What can hang from each mark
Z_855: Z_562 Z_898
Z_811: Z_20 Z_138 Z_562 Z_567 Z_812 Z_898
Z_975: Z_138
Z_567: Z_811 Z_975
Z_512: Z_20 Z_79 Z_812
Z_562: Z_645
Z_20: Z_132 Z_512 Z_811

Every row comes from one small tree of marks. Brackets hold a mark, then the marks that hang from it, in the order of their numbers. Every link used is in the known rows. Which tree was each row made from?
Known rows
(Z_855 (Z_562 Z_645) Z_898): [  1   0  -4   0  12  -3  -3   9  -7  19  12  -5  -8   5 -12  -5  17   4
   4   6 -10   2 -26  -9  -2 -21  -3  -4  -1  10   8   8  19   0   4]
(Z_512 (Z_20 (Z_811 Z_138 Z_898)) Z_79): [  6  -1   1   6   9   4  -1   0   5   7  17  15  17  -4  -1   2  -7   3
   1  -2  -2  -5   2   2  -1  11  10  -3   1 -14   0   4   7  -8 -33]
(Z_855 Z_898): [ -3   0  -5   2   1  -1   1   9  -7   3  16 -12 -13   8  -7  -8  12   3
   1   2  -6   0 -30  -4   1  -8  -5   0  -8  12  11  10   5   0  11]
(Z_811 Z_567): [-13  -2  -4   0  -6  -1   0   4  -6   6  -5  -8  -4  10  -5   0   7  -2
  -2   2  -3  -3 -11  -1  -1   0   1  -8  -3  -7   9   7  -4   4   1]
(Z_855 Z_562 Z_898): [ -3   2  -4  -1  12  -1   1   8  -9  13  15  -3  -8   7 -14  -3  17   4
   2   2 -13   5 -24  -3   3 -16  -2   0  -5  13  12   7  18   2  10]
(Z_567 (Z_811 Z_138 Z_562 Z_898) Z_975): [ 14  -1   5   5  -8  -1   4  -2   5  -9 -13  -1  -2   4  -1  -2 -24   1
  -1  -1   7   5  25   4   4   4   0 -11  -7  13  -9  -3  -4  -4  10]
(Z_567 (Z_975 Z_138)): [-10   1  -3  -3 -11  -4   7   6  -6 -16  -4 -11 -20   6   9  -1 -11   6
  -1  -1  -5   0  -4  -4   0 -26  -4  10  -5   9  -2  -1  -6  -7  31]
(Z_811 Z_138 Z_562 Z_812 Z_898): [  7   0   3   2  18  -2   2  -2   7   3 -17   3   3   6  -4   1   1   2
   0   0   8  -7  17   6   3  13   3 -14  -5 -19  -3   3   1  -6 -18]
(Z_567 Z_975): [ -6  -3  -3   1  -7  -2   3   6  -4  -5   0  -7 -16   9  -2  -6  -6   5
   0  -7  -5   3  -4  -1  -1 -14  -7   2  -7  13   2  -1  -4  -3  22]
(Z_512 Z_20 Z_79 Z_812): [ -8   1  -1   8  18  -1  -7   9  -1   5  34  14   5  -1  -5  -1   6   5
   2  -9 -10 -13 -31   0  -5   1   1   4  -1 -11  18   4   7  -9  -1]
(Z_20 Z_132 Z_512 (Z_811 Z_812)): [ 12  -3  -1 -15  -6   4   0 -11  -1  -1  -1  -5   5 -15   0  -9  20  -8
   1  -2   6   6  -7   4   2  -4  -1  15  17   9  -6 -11   0   5   0]
(Z_512 (Z_20 (Z_811 Z_138)) Z_79 Z_812): [  0   3   1   5  21   3  -7   3   3   4  29  12  14  -6  -5  -2   1   8
   5  -9  -7 -10 -17   5  -3  13   6   2   4 -16   5   4  10  -6 -21]
(Z_20 Z_132): [  1  -2  -2  -7  -5   1   5   4  -4   2   7 -15  -6  -3  -4  -7   9  -8
   2   1  -3   4 -21   0  -1 -14  -3   7   1   8   3   8  -1  -2   0]
(Z_567 (Z_811 Z_138) Z_975): [  5   1   2   7  -4   0   2   3  -1  -7  -4  -6 -10   3  -9  -5 -21   7
  -1  -4  -2   5   6   0   2  -1  -5   0  -5  21  -7  -3  -3   1  15]
(Z_811 (Z_20 Z_132) (Z_567 Z_975) Z_898): [-14  -1   1  -6  -8  -1   0  -3   1  -2  -7  -1   1   1  12  11  -5  -4
  -3   6  -3   2  32   3  -2 -11   1   0  -6 -16  -6   2  -6   8  -8]
(Z_811 (Z_20 Z_512) Z_567 Z_898): [ -6  -1  -2   5   2  -1  -3  -5  -2  12 -13  13   5   7   9  12   4   3
  -5  10   5  -1  22  -8   3  13   3  -7  -5 -13   5  -4  -2  11 -13]
(Z_567 (Z_811 Z_898)): [ 10  -3  -2   8  -6  -1  -1   0   1   3  -5  10   1  -1 -10   3  -9  -6
 -10   4   6   2   4  -3   4   4   3  -5   0  12   5  -7  -6  -1   1]
(Z_512 Z_20 Z_812): [-11   1  -2   3  10   1  -3   5  -1   0  18   6  -3   0  -9   1   4   6
   2  -6  -8  -8 -28   3  -4   8   0   5  -4  -5  16   2  -1 -13  15]
(Z_811 (Z_567 (Z_975 Z_138)) Z_898): [-15  -4  -4  -6 -12  -4   3  -1  -2 -10 -16  -2  -6   7  11   8  -7   0
  -8   7   1  -4  23   2  -1 -19   6  -1  -4 -15  -4  -3 -10   0  11]
(Z_20 Z_512 Z_811): [ 12  -3  -4  -3  -9   3   2  -5  -4   3  -3  -1   0  -1   0  -8   7   1
   0  -2   6   8 -11  -5   4   6   0   2   7  17   1  -9   0   3   5]
(Z_811 Z_138 (Z_567 Z_975) Z_898): [ -8  -4  -1  -1   3  -1   1  -2   0   3 -15  -4  -1  11  -2   3  -8   7
  -3   2   0  -2  30   6   0   1   5 -11  -7 -17  -7   3  -3   5 -13]
(Z_855 Z_562): [ -3   1  -3  -1  12  -1   2   5  -7  14   1   5  -4   6 -13   1   8   1
  -1  -1 -10   5 -12  -4   3 -12   0  -3  -1   9  10   1  12  -1   3]
(Z_512 (Z_20 (Z_811 Z_138)) Z_79): [  1   2   1   7   6   4   0   4   1   4  22   6  11  -2  -2  -3  -6   5
   6  -5  -6  -4 -15   1  -2  11   6   0   1  -5   2   9   9  -6 -23]
(Z_20 Z_512): [  7  -2  -4   2  -1   0   2   1  -7   7  -1  -2  -8   5  -2  -9   8   4
   1  -1   3   3 -18  -8   3   1  -5   3   0  17   8  -5   1   2  12]
(Z_811 (Z_562 Z_645) (Z_567 (Z_975 Z_138))): [-11  -1   0  -5 -23  -5   4   4  -1 -12 -18 -19 -11  11  18  -2  -7  -2
   4   5   4  -5   2  -3  -8 -20  -1  -9  -3  -8  -5   7  -7  -5  26]
(Z_567 (Z_811 (Z_20 Z_132) Z_562)): [  7   6   6   4 -12   0   4   3   2  -7   0  -4   0  -5   5   3 -10 -12
   3   5   3   6  -5  -5   1   4  -5  -1  -3  18   1   5  -3  -1   9]
(Z_20 Z_132 (Z_512 Z_79) (Z_811 Z_812)): [ 16  -3  -1 -10   0   3  -4  -7  -1   3  14   3  13 -15   4 -12  22  -9
   2  -4   4   2 -10   1   1 -11   1  14  19   3  -4  -9   7  10 -14]
(Z_562 Z_645): [  2  -3  -4   5  -1  -3  -1   8  -2  12  -2  -9 -10   6  -4  -6   2   2
   1   3   2  -3 -20 -10  -5  -8  -5  -7  -1   4   3   5   1  -5  -1]
(Z_512 (Z_20 Z_132 Z_811)): [ -2  -1   0 -10 -16   6   6  -2   0  -5  14  -6   4 -12  -2  -3   3  -8
   6  -1  -4   5 -21   7  -4   1   3  13   5   6   0   6  -4 -11   2]

Which tree is each row?
[ 12  -4  -1  -4 -10   0   5  -5   4  -1 -10   3   8   2   2   0  -1  -8
  -2   1  11   4   8   2   3   8   6 -13   0  -1  -2   0  -3  -6  -8]  (Z_20 (Z_811 Z_562 Z_898))
[-10  -1   0  -7   1   1  -2  -6   2  -5 -15  -8   1   3  -4   0   0   5
  -1  -5  -2  -1  19  11  -1   5   3  -4   5 -15 -13  -2  -3   8  -8]  (Z_20 (Z_811 Z_138 (Z_567 Z_975) Z_812))
[  5   3   1   4   6   0  -1   4  -4   8  18   3   3  -4  12  -3   7  -2
   5   2  -2   2 -10 -12   1  -8  -6   9   0   7   4   2  10   9 -12]  (Z_811 (Z_20 Z_132 (Z_512 Z_79)))
[ 13  -1  -2  -4  13   0  -6   1  -4   6  28   1   6  -9   2 -14  22  -3
   4  -5   0  -2 -25  -3   0 -14  -2  13   9   4   9  -4  10   7  -4]  (Z_20 Z_132 (Z_512 Z_79 Z_812))
[  4  -1   0  -5  -4   0   2  -3   3  -6 -10  -2   3   1  -1  -2   7  -6
   0  -5   6   0  -6   4   2   7   0  -6   5  -2  -1  -2  -2  -4   3]  (Z_20 (Z_811 Z_562 Z_812))
[-21  -1  -1   2   6  -4  -6  -4   4  -1 -17  13   0   7   6  17  -3   4
  -9   1  -2  -6  39   2  -1   0   1  -4  -6 -27  -4  -6  -7   8  -4]  (Z_811 Z_20 (Z_567 Z_975) Z_812 Z_898)
[-14   0   1  -3 -10   5   3  -3   1  -6   0  -5   2   1  -2   1 -10   7
   5  -4  -7   1   4  10  -5  12   5   0  -2  -7  -5   5  -4  -5   2]  (Z_512 (Z_20 (Z_811 Z_138 (Z_567 Z_975))))
[ 15   4   3  14   9   1  -1  -3   2   8 -10  14   4  -1   0   8 -15   7
  -5   8   8   4  22 -10   7  22   0  -4  -4   9  -4  -8   2   7 -15]  (Z_567 (Z_811 (Z_20 Z_512) Z_138 Z_898))
[  3   7   8  12  -3  -1   4   3   3 -12  -9  -4  -7   6   5   3 -30   6
   4  -1   0   6  18  -4   3  10  -8  -8 -12  17  -8   3  -1   0  15]  (Z_567 (Z_811 Z_20 Z_138 Z_562) Z_975)
[-20   6   2   7  23  -1  -5   2   1   7 -15   0   0   8   0  13   2   9
  -1   4  -6  -9  14   0   0  18  -1  -8  -5 -27  -3   9   2  10 -23]  (Z_811 Z_20 Z_138 Z_567 Z_812)
[-13   0   0  -1   0  -1   1   3  -3  -1 -10 -15  -9  13  -3  -3  -6   9
   3  -2  -6  -1   9   4  -2  -1  -1  -7  -7  -7  -5   8  -1   6  -1]  (Z_811 Z_138 (Z_567 Z_975))
[  3  -1   0   4  24  -2  -2  -1   4   9 -12   6   0   4 -10   4   3   7
  -6   1   3  -7  16   3   3   8   3  -5  -1 -18  -3   0   1  -1 -25]  (Z_811 Z_138 Z_812 Z_898)
[ -2   5   6   9  -6  -3  -1   1   4 -16 -10   6  -7   2   5   7 -17   0
  -2  -6   1   2  15  -1   1   3  -9  -2  -6  14  -3  -8  -6   0  30]  (Z_567 (Z_811 Z_20 Z_562 Z_812) Z_975)
[-1  3  1 -2  9  1 -2 -2 -1  3  0  1 -3 -7  7  2 13  0  1  2  0  1 -3 -5
  1  0 -8 14  4  3  0 -4  2  7  1]  (Z_811 (Z_20 Z_132 Z_512) Z_812)
[ -4  -3  -2   2   8  -1   0  -1   0  12 -14  -2   4  10  -6   4   0   3
  -4   7   2  -4  18   3   2  10   8 -15  -5 -23  -2   8  -1   5 -29]  (Z_811 Z_138 Z_567 Z_898)
[ -7  -1   0  -7 -13   5  -2   0   0   0  25   0  17 -10   4  -2   8 -12
   6  -2  -7  -2 -17   7  -7  -4   8   7   9 -11   4   9   3  -1 -17]  (Z_512 (Z_20 Z_132 (Z_811 Z_567)) Z_79)
[  7  -4  -1   5 -13  -2   0  -1   1  -6  -6   8  -6   1  -6   1 -17  -1
  -9  -2   3   5  18   0   2  -8  -1  -1  -3  17  -1 -12  -8   0  19]  (Z_567 (Z_811 Z_898) Z_975)
[  6  -3  -3 -18  -6   4  -4 -11  -2   0   4  -7  12 -12   1  -8  23  -8
   2   1   4   4  -9   7   0   0   5   9  17  -2  -2  -8  -1  11  -2]  (Z_20 Z_132 (Z_512 Z_812) (Z_811 Z_567))
[  6  -3   0  -4  -7   4   0  -2   4   2  26  11  19 -14   3  -1   3 -11
   2  -1  -2  -1  -6   6  -4  -6   9   8   7  -8   1   3   3  -8 -23]  (Z_512 (Z_20 Z_132 (Z_811 Z_898)) Z_79)
[ 15  -3  -2 -13 -15   5   4  -8  -3   1   3 -10   4 -11   3 -12  13  -8
   4   0   6  12 -13   0   2  -5   0  12  12  19  -5  -6   0   4   0]  (Z_20 Z_132 Z_512 Z_811)
[ -8   1   0  -6   5   3  -1   3   0  -3  24  -2   0  -9  -6  -2  10  -2
   5  -4  -8  -4 -29   8  -6  -1  -1  13   2  -3  11   5  -1 -12  11]  (Z_512 (Z_20 Z_132) Z_812)
[ -2   2  -1   2 -19  -3   4   4  -3 -20  -5  -6 -16   0   5   1 -20   1
  -6   2  -1   3   0  -4   2 -20  -3  10   0  23  -4  -8  -9  -4  39]  (Z_567 Z_811 (Z_975 Z_138))
[ -9  -3   0 -10 -15  -1   0  -7   2 -13 -17  -6   2   5   4  -1   3  -6
   0  -7   3   1  13  11  -2   1   2  -7   4  -9  -7  -4  -7   3  14]  (Z_20 (Z_811 Z_562 (Z_567 Z_975) Z_812))
[ -8   7   2   7 -13  -3   3   5  -2 -19  -6   0 -15   0  13  11 -28   4
  -5   5  -3   2  10 -10   2 -14  -6  10  -6  18  -6  -7  -8  -2  33]  (Z_567 (Z_811 Z_20) (Z_975 Z_138))
[  1   4   5  10 -14  -2   3   4   2 -14  -6   1  -9   5   7   4 -25  -1
   1  -3   0   6  10  -5   2   2  -9  -5 -11  23  -1  -2  -5  -1  30]  (Z_567 (Z_811 Z_20 Z_562) Z_975)
[  6   1   3   6  11  -2  -1  -6   5   3 -17  17   4   4  12   9   6   1
  -2   3  11  -3  21  -5   4  15  -3  -6  -4  -8   2  -8   1   1  -2]  (Z_811 (Z_20 Z_512) Z_562 Z_812 Z_898)
[  7  -3  -1   6   3  -2  -5  -3   3   2  -9  15   2  -4 -13   6   0  -5
 -13   2   6  -3   9   0   4   4   2  -2   4   3   3 -12  -7   0   0]  (Z_567 (Z_811 Z_812 Z_898))
[ 12   2   0  11  10  -1  -7  -5   2   5  -2  22   5  -5  -1  10  -6   3
  -9   5   7   0  12  -9   6  14   0   0   0   8   6 -16  -2   6   2]  (Z_567 (Z_811 (Z_20 (Z_512 Z_812)) Z_898))
[ 4  4  5 -3  4  0  2 -3  2 -3 -5 -2  0 -4 13  0 12 -5  7  1  5  1 -1 -3
  1  4 -8  6  1  3  0  0  3  2  7]  (Z_811 (Z_20 Z_132 Z_512) Z_562 Z_812)
[ -1   3   3   3 -13   0   1   2   0 -11   3  -3  -8  -6   4   3 -19  -4
  -1   0  -4   9   8  -3   0 -11  -9  10  -3  22  -6  -3  -5   3  20]  (Z_567 (Z_811 (Z_20 Z_132)) Z_975)
[ -2   1  -1   3  11   2  -7   3   2   1  32  16  13  -7  -3  -1   5   2
   2  -9  -7  -9 -24   4  -4   5   6   4   5 -11  11   0   6  -7  -7]  (Z_512 (Z_20 Z_811) Z_79 Z_812)
[ 10   1   3   6   6  -2   4   7   2   7 -10 -17  -6  11   0  -9  -5   5
   9   3   6  -3 -11  -6  -4   6  -4 -18  -6  -1  -4  15   5  -8 -11]  (Z_811 Z_138 (Z_562 Z_645))
[ -2  -3  -2  -5   9   1  -4 -10   5   6 -19   4  13   0  -7   7   6   0
  -7   3   6  -5  26  10   2  15  11 -11   7 -29  -9  -2  -3   7 -34]  (Z_20 (Z_811 Z_138 Z_567 Z_812 Z_898))
[ -3   2   3  -9   2   7   3  -4   4  -4   7  -6   7 -14  -6  -1   5  -2
   6  -3  -4   0  -9  12  -4   9   3  12   8  -6  -7   6  -1 -10 -11]  (Z_512 (Z_20 Z_132 (Z_811 Z_138 Z_812)))
[ 15  -2  -2 -15  -1   4  -2  -9  -2   0  10  -5   7 -15   0 -11  19  -5
   3  -2   6   7 -16   3   2  -3   1  14  15  10  -2 -10   1   5   2]  (Z_20 Z_132 (Z_512 Z_812) Z_811)
[-17   3   1  -3  -4   0   1   3  -3   3  -1  -9   0   2   6   8   5  -6
   2   7  -6   1  -1  -2  -3  -2  -1   0  -4 -11   2  12  -2   8 -10]  (Z_811 (Z_20 Z_132) Z_567)
[ 12  -2   3   4  17  -4  -2  -1   9   9 -20   0   2   5  -1  -1   2   3
   1   4  12 -10  16   0  -2   8   1 -18  -1 -21  -8   5   3  -8 -23]  (Z_811 Z_138 (Z_562 Z_645) Z_812 Z_898)
